What can hang from each mark:
z372: z331
z331: z233 z625 z639 z668 z731
z668: z331
z731: z331 z630 z802
z591: z331
z630: z731
z639: z331
z802: z731

Known rows, with every way that one mark hangs from another:
z639(z331(z625 z668)): -.04 -.12 .07 -.16 -.27 -.19 .15 .22 .07 .16 .08 -.02 -.13 -.20 -.05
 -.11 .13 .01 -.18 .06 .23 .06
z668(z331(z625 z731)): .11 -.01 .19 .01 -.02 .00 .03 .15 .13 .24 .03 -.26 -.19 -.20 -.04 -.12
 -.03 -.22 -.32 .07 .14 .03
z372(z331(z233 z625 z668)): -.08 .02 .05 -.15 -.20 .07 .19 .15 .08 .28 .11 -.16 -.05 -.26 -.19 -.31
 .20 -.20 -.37 .07 .19 .06
z372(z331): -.08 .00 -.01 .08 .02 .11 .10 .13 .04 .02 .03 -.03 .00 -.01 .05 -.07 .05
 .01 -.07 .00 -.08 .04
z591(z331(z639 z668)): -.09 -.15 -.13 -.24 -.18 -.35 .07 .04 .11 .21 .03 .04 -.02 -.15 -.14
 -.11 .06 -.03 -.08 .12 .11 -.06
z802(z731): -.01 .08 .14 -.06 .02 -.01 -.06 .03 .03 .07 -.03 .00 -.09 -.07 -.08 .09
 .05 .05 -.11 -.05 -.07 -.01
z731(z331(z233 z625) z630 z802): .26 .01 .05 -.35 .03 .03 -.14 -.09 -.11 .37 -.28 .07 .03 -.06 -.13 -.33
 .27 .00 -.01 -.12 .22 .05
z331(z625 z639 z668 z731(z630)): .05 -.11 .00 -.35 -.26 -.21 .09 .16 .20 .57 -.01 -.16 -.16 -.34 -.19
 -.28 .20 -.21 -.36 .06 .11 -.03
z591(z331(z639 z731(z630))): .09 -.19 -.21 -.28 -.07 -.32 -.08 .06 .13 .40 -.09 -.10 -.06 -.14 .04
 -.06 .12 -.08 .02 .09 -.10 -.11
z630(z731): .05 -.03 -.09 -.03 -.07 -.05 -.05 .06 .05 -.13 .05 -.10 .06 -.08 -.03
 .03 .00 -.06 -.12 .05 .05 .00
z331(z233): .05 .07 -.04 -.11 .00 .09 -.09 -.08 -.06 .10 .02 -.09 .05 -.09 -.06 -.08
 .08 -.10 -.03 .05 .05 .01
z372(z331(z668 z731(z802))): -.09 -.02 .05 -.02 .00 .05 .20 .32 .15 .31 -.01 -.13 -.21 -.27 -.05 -.32
 -.01 -.01 -.08 .12 .02 -.02
z331(z625 z668): -.04 -.04 .10 -.13 -.22 -.11 .17 .11 .09 .17 .06 -.04 -.10 -.17 -.17
 -.16 .07 -.10 -.28 .02 .22 .01
z630(z731(z331(z233 z625) z802)): .18 .06 .01 -.25 -.09 -.01 -.21 -.06 -.05 .14 -.15 -.07 .07 -.15 -.20
 -.21 .19 -.08 -.17 .00 .34 .04
z591(z331(z625 z639 z668)): -.11 -.15 -.02 -.30 -.32 -.41 .10 .07 .11 .32 .05 .01 -.04 -.20 -.18
 -.14 .14 -.11 -.29 .10 .20 -.03
z331(z639 z668): -.08 -.02 -.02 -.17 -.15 -.13 .07 .02 .09 .21 .04 .02 -.02 -.19 -.19
 -.19 .07 -.06 -.18 .09 .10 .01
z591(z331(z233 z625 z668)): -.01 -.11 -.05 -.31 -.27 -.26 .08 .05 .05 .29 .07 -.12 -.05 -.23 -.18
 -.17 .15 -.17 -.21 .10 .28 -.04
z630(z731(z331 z802)): .14 .00 -.05 -.08 .05 -.03 -.14 .01 .01 -.08 -.18 .05 .04 -.02 -.09 -.10
 .02 .11 .06 -.02 .20 .01
z331(z233 z625 z639 z668): -.05 .05 .04 -.34 -.29 -.11 .00 -.03 .04 .42 .08 -.10 .01 -.32 -.28 -.29
 .22 -.25 -.41 .12 .23 .04
z331(z639 z668 z731(z630)): .07 -.10 -.10 -.29 -.13 -.14 .06 .13 .19 .46 -.03 -.13 -.14 -.29 -.15
 -.26 .11 -.13 -.16 .10 .02 -.06
z630(z731(z331(z668) z802)): .11 -.05 -.05 -.15 -.04 -.08 .01 .09 .09 -.02 -.14 .04 -.04 -.13 -.22
 -.23 .02 .09 -.01 .02 .33 -.01
z731(z331(z639 z668) z630 z802): .15 -.07 -.04 -.35 .02 -.11 .00 -.02 .04 .37 -.28 .21 -.02 -.11 -.21
 -.40 .18 .12 .05 -.05 .19 .02
z630(z731(z331(z233))): .18 .04 -.18 -.14 -.04 .05 -.19 -.11 .02 -.07 -.08 -.15 .09 -.09 -.19
 -.05 .14 -.09 -.06 .03 .28 .00
z668(z331(z233 z625 z639 z731)): .11 .08 .14 -.20 -.08 .00 -.14 .01 .07 .49 .03 -.31 -.07 -.34 -.15 -.25
 .13 -.37 -.47 .17 .15 .06

Rows:
.20 -.02 -.13 -.22 .01 .05 -.10 .01 .04 .35 -.05 -.25 -.07 -.20 -.02
 -.16 .13 -.18 -.01 .06 -.04 -.06
z331(z233 z731(z630))
.05 .17 .15 -.33 -.14 -.05 -.25 -.18 .01 .38 -.14 -.04 -.02 -.20 -.35
 -.07 .34 -.09 -.35 -.04 .22 .03
z802(z731(z331(z233 z625 z639)))
-.09 .08 -.06 -.13 -.03 .11 -.06 -.02 -.02 .26 .03 -.08 .12 -.15 -.07
 -.20 .20 -.13 -.21 .10 -.06 .07
z372(z331(z233 z639))
.02 -.05 .01 -.25 -.32 -.13 .03 .21 .11 .40 .10 -.32 -.21 -.42 -.12 -.18
 .18 -.18 -.22 .19 .27 .00
z639(z331(z233 z625 z668 z731))
.20 -.08 .11 -.22 -.04 -.09 -.03 .11 .13 .50 -.06 -.17 -.10 -.23 -.06
 -.26 .12 -.24 -.39 .05 .03 .06
z668(z331(z625 z639 z731(z630)))
.08 -.01 -.15 -.13 -.10 -.10 -.18 -.10 .08 -.02 -.10 -.02 .10 -.06 -.18
 -.02 .12 -.02 -.13 .03 .21 .00
z630(z731(z331(z639)))
.20 .01 .06 -.32 -.03 -.01 -.11 .08 -.04 .55 -.13 -.17 -.08 -.26 -.03
 -.33 .19 -.17 -.13 .03 .02 .00
z331(z233 z625 z731(z630 z802))
.20 -.12 -.11 -.20 -.01 -.04 .11 .01 .11 .13 -.17 .07 -.09 -.02 -.19
 -.22 .13 .07 .08 -.10 .24 -.01
z731(z331(z668) z630)
.23 -.05 -.02 -.18 .17 .02 -.08 -.04 -.05 .16 -.31 .20 .00 .08 -.02 -.22
 .11 .18 .22 -.14 .08 .03
z731(z331 z630 z802)
-.10 -.02 .09 -.23 -.29 -.19 .10 .06 .10 .32 .06 .00 -.04 -.23 -.23 -.21
 .15 -.14 -.38 .07 .20 .03
z331(z625 z639 z668)
-.12 -.05 .09 -.06 -.20 -.01 .28 .24 .13 .19 .09 -.07 -.10 -.16 -.14
 -.23 .12 -.09 -.35 .02 .14 .05
z372(z331(z625 z668))
.08 .00 .07 -.03 .06 -.01 -.06 .07 .13 .29 .00 -.19 -.10 -.21 -.05 -.14
 -.03 -.18 -.24 .14 .03 .02
z668(z331(z639 z731))
.21 .00 .03 -.19 .09 .00 -.10 -.04 .06 .14 -.25 .08 -.10 .03 -.14 .01
 .19 .15 .04 -.19 .05 -.01
z802(z731(z331 z630))
-.09 -.05 -.03 .02 -.09 .04 .24 .29 .23 .21 .08 -.24 -.21 -.25 -.08 -.19
 .01 -.10 -.17 .12 .04 -.05
z372(z331(z668 z731))
.01 -.05 .03 -.27 -.28 -.11 .06 .13 .01 .26 .09 -.12 -.09 -.29 -.12 -.19
 .20 -.10 -.21 .11 .28 .07
z639(z331(z233 z625 z668))
.22 -.05 .09 -.23 .03 -.05 -.05 -.01 -.05 .27 -.29 .17 -.02 .03 -.06
 -.24 .19 .11 .03 -.16 .17 .05
z731(z331(z625) z630 z802)
.21 .01 -.05 -.26 .10 .06 -.14 .05 -.04 .45 -.15 -.12 -.07 -.21 .01 -.29
 .11 -.10 .07 .06 -.07 -.03
z331(z233 z731(z630 z802))
.03 -.05 -.05 -.26 -.33 -.22 -.01 .02 .18 .15 -.03 -.07 .01 -.23 -.36
 -.18 .20 -.12 -.41 .05 .42 .01
z630(z731(z331(z625 z639 z668)))
.01 .03 .05 -.24 -.23 -.03 .08 .02 .03 .27 .08 -.14 -.05 -.26 -.23 -.24
 .15 -.22 -.31 .07 .26 .03
z331(z233 z625 z668)
.09 .06 .16 -.23 -.06 .02 -.11 -.07 -.03 .36 .03 -.12 .06 -.22 -.15 -.27
 .15 -.28 -.45 .08 .16 .13
z668(z331(z233 z625 z639))
-.01 .09 .03 -.26 -.23 -.08 -.16 -.04 .05 .50 .04 -.29 -.03 -.33 -.16
 -.15 .20 -.32 -.36 .15 .10 -.02
z331(z233 z625 z639 z731)
.12 -.04 -.15 -.40 -.14 -.08 -.03 .04 .13 .56 -.01 -.22 -.09 -.38 -.21
 -.35 .19 -.25 -.19 .15 .06 -.05
z331(z233 z639 z668 z731(z630))
.19 -.04 .02 -.26 .01 -.05 .04 .04 .16 .20 -.21 .07 -.18 -.09 -.28 -.13
 .18 .12 -.03 -.15 .17 -.03
z802(z731(z331(z668) z630))
.04 .05 -.10 -.29 -.12 -.03 -.07 -.16 .07 .27 -.08 -.03 .02 -.20 -.35
 -.27 .20 -.08 -.12 .09 .33 .00
z731(z331(z233 z639 z668))
